What can hang from each mark:
J5: J708
J567: J421 J515
J708: J5 J628
J9: J567
J709: J9
J579: J567
J421: J567 J628 J709
J628: J708

Every row comes from one small tree of marks. The marks that hang from a mark follow it in brackets, in the order of their numbers. Every link used is in the known rows. Which tree was each row made from?
Known rows:
J421(J567 J628(J708) J709(J9)): [  8.3 -44.3 -27.0 -14.8   5.4  27.5  44.2 -46.1 -13.2 -81.3  26.5   9.5
  -4.6  -1.8  -9.6 -20.4]
J421(J567(J515) J709): [-12.5 -34.6 -21.5 -17.5  15.6  24.6 -16.6 -27.0   0.2 -54.7  17.2   6.8
  -0.7  18.9 -15.4  10.9]
J421(J628(J708) J709(J9(J567))): [  7.1 -35.9 -21.8 -13.8 -11.1  32.0  40.2 -38.2 -19.2 -70.1   8.0 -10.2
  -3.9   8.2 -13.8 -40.3]
J708(J5 J628): [ 47.0 -26.0 -20.7 -14.7 -27.4 -16.6   0.3  -8.6 -64.3  14.7  -7.2  -1.7
  18.7 -23.1  -8.8 -11.1]
J709(J9(J567(J421(J628(J708(J5))) J515))): [  2.8 -40.2  -9.6 -16.5 -12.4  43.8  -9.7 -19.4 -34.8 -50.9  24.3 -17.9
   4.5 -16.4  -8.8 -13.5]
J579(J567): [ 19.2  -9.3 -13.5  18.3   0.8  -5.3  -2.3  -6.4  -2.0   7.8  17.2  -6.8
   7.2  16.4 -25.1 -18.2]
J421(J567(J515) J709(J9)): [ -8.0 -36.5 -11.1 -15.1  10.4  40.4  -9.1 -40.6   8.7 -68.4  21.4   8.2
  -2.8  28.8 -31.5  -6.8]
J9(J567(J421)): [ -0.5   3.8 -37.7  -2.2  -8.7   8.2 -24.3 -11.1  -5.9 -23.0   6.6 -22.8
  -4.2  -9.3  -6.6 -19.4]
J421(J567(J515) J628(J708) J709): [ -6.9 -57.6 -21.8 -21.3  19.7  33.3  14.5 -28.1 -24.3 -70.5  31.2   4.2
   0.0  -6.4   0.5  14.9]
J567(J421(J628 J709) J515): [  5.6 -41.4   1.4 -30.9  15.6  25.1 -22.6 -18.6 -30.8 -51.7  35.9 -24.8
   8.7  -7.1   7.2  11.4]
J579(J567(J421 J515)): [ 16.4 -22.3   2.4   6.0   4.0  15.1 -45.8  -1.9  -5.4  -7.7  43.5 -15.7
  11.7   4.5 -21.4  11.0]
J9(J567(J515)): [-21.5 -15.4 -26.7   1.5   4.1  30.3 -24.4  -4.9  -7.1 -14.5  -3.7 -16.4
  -3.5  16.0 -19.0 -13.0]
J709(J9): [ 15.1   0.2   0.0   7.4  -3.6  11.9  11.9 -27.7 -15.9 -17.1   4.8  -7.1
  -2.3  13.7 -28.2 -38.2]
J709(J9(J567(J421 J515))): [ -5.8 -13.0 -11.9  -2.0  -5.8  43.2 -32.5 -21.7  -0.7 -36.3  17.4 -18.3
  -3.9   9.2 -27.1 -23.1]
J5(J708(J628)): [ 51.8 -29.5 -20.8  -4.7 -18.6  -9.3  -6.1 -16.0 -67.3   6.6  -8.6   0.2
  21.4 -16.5  -5.9   2.1]
J709(J9(J567(J421(J628(J708)) J515))): [ -2.1 -29.2 -12.0  -3.8  -4.3  48.2  -9.5 -21.4 -19.6 -48.4  26.6 -18.6
  -3.6  -8.5 -16.1 -19.8]

Write each row's tree:
[  2.0 -31.0  -0.6 -13.9  21.5  22.4 -24.8  -6.6 -36.0 -23.0  34.5 -25.8
   5.6 -19.7   9.0   9.7]
J567(J421(J628) J515)
[ -6.2 -24.0 -10.8 -12.3  -7.1  40.4  -7.9 -34.4   3.8 -54.4   0.9  -9.1
  -1.6  37.2 -34.8 -29.6]
J421(J709(J9(J567(J515))))
[  2.2 -70.7 -11.1 -33.0   5.1  43.4  22.1 -38.3 -32.1 -85.7  32.1   9.2
   5.6  -3.2  -6.4   3.9]
J421(J567(J515) J628(J708(J5)) J709(J9))
[ 11.7 -30.7   6.5 -12.9   9.4  24.7 -16.7  -8.0 -51.0 -33.9  39.0 -22.5
   7.1 -33.1   5.7  15.1]
J567(J421(J628(J708)) J515)
[  2.9 -12.2 -21.8  -9.2 -14.0  23.3   9.6 -37.5   4.6 -53.7  -5.3  -8.6
  -3.5  32.2 -29.7 -43.0]
J421(J709(J9(J567)))
[ -9.0 -30.8 -24.8  -9.3   2.9  36.2 -20.9  -6.0 -27.8 -39.1  23.8 -25.3
  -1.4 -21.9   1.4   0.3]
J9(J567(J421(J628(J708)) J515))
[ -1.0 -49.6 -21.5 -35.7 -10.7  34.1 -19.2 -13.7 -38.1 -65.4  21.9 -22.1
   8.9 -16.2   9.3   9.0]
J9(J567(J421(J628(J708(J5)) J709) J515))
[  5.6 -41.3 -37.2 -12.6   7.6   4.8  34.0 -16.2 -44.2 -40.5  20.4   5.0
   3.3 -33.4  15.0   1.7]
J421(J567 J628(J708(J5)))
[ -3.2 -35.1 -30.7 -17.0   2.6  28.7  32.2 -36.3  -1.8 -58.5   2.3 -14.1
  -5.1  21.8 -11.2 -46.7]
J421(J628 J709(J9(J567)))
[ 13.0 -44.7 -21.9 -27.2 -20.0  26.6  40.2 -35.8 -35.4 -71.4   5.0  -9.1
   5.3   1.9  -5.6 -32.9]
J421(J628(J708(J5)) J709(J9(J567)))
[ -2.4 -47.8 -11.5 -16.8  -4.5  48.9  22.7 -34.4 -20.7 -71.2  14.1 -11.1
  -1.4  12.7 -19.5 -25.7]
J421(J628(J708) J709(J9(J567(J515))))
[ -2.2 -68.0 -21.1 -35.3  10.1  27.9  14.4 -24.5 -41.8 -73.7  28.1   5.5
   8.9 -13.1   7.5  21.0]
J421(J567(J515) J628(J708(J5)) J709)
[ 10.7 -20.4  10.6 -24.9   1.3  20.1 -43.1 -20.6 -24.6 -47.9  28.4 -18.2
   9.1   3.4  -9.1  13.2]
J567(J421(J709) J515)
[  8.5 -42.0  10.1 -29.1  10.2  37.6 -15.3 -30.4 -24.6 -62.9  38.5 -20.9
   7.0   0.9  -5.3  -3.6]
J567(J421(J628 J709(J9)) J515)
[ 22.7 -25.3  -4.9 -24.5   2.5  14.7  10.3 -35.6 -20.0 -59.4  30.2 -20.5
   4.1  -5.3   0.5 -23.5]
J567(J421(J628 J709(J9)))
[ -5.6 -39.2 -21.4 -23.9  -2.9  37.7 -19.4 -18.1 -23.7 -63.1  23.8 -22.7
   1.5  -9.7   1.0   2.6]
J9(J567(J421(J628(J708) J709) J515))
[-10.9 -28.8 -19.1  -6.6   6.3  45.7 -15.5 -20.4  -6.4 -40.2  21.6 -22.7
  -5.5   0.8 -13.8 -24.5]
J709(J9(J567(J421(J628) J515)))
[ 15.0 -20.9  17.2 -22.0  -4.1  34.0 -35.8 -32.3 -16.6 -57.6  32.6 -15.8
   7.8  11.2 -22.6  -0.8]
J567(J421(J709(J9)) J515)
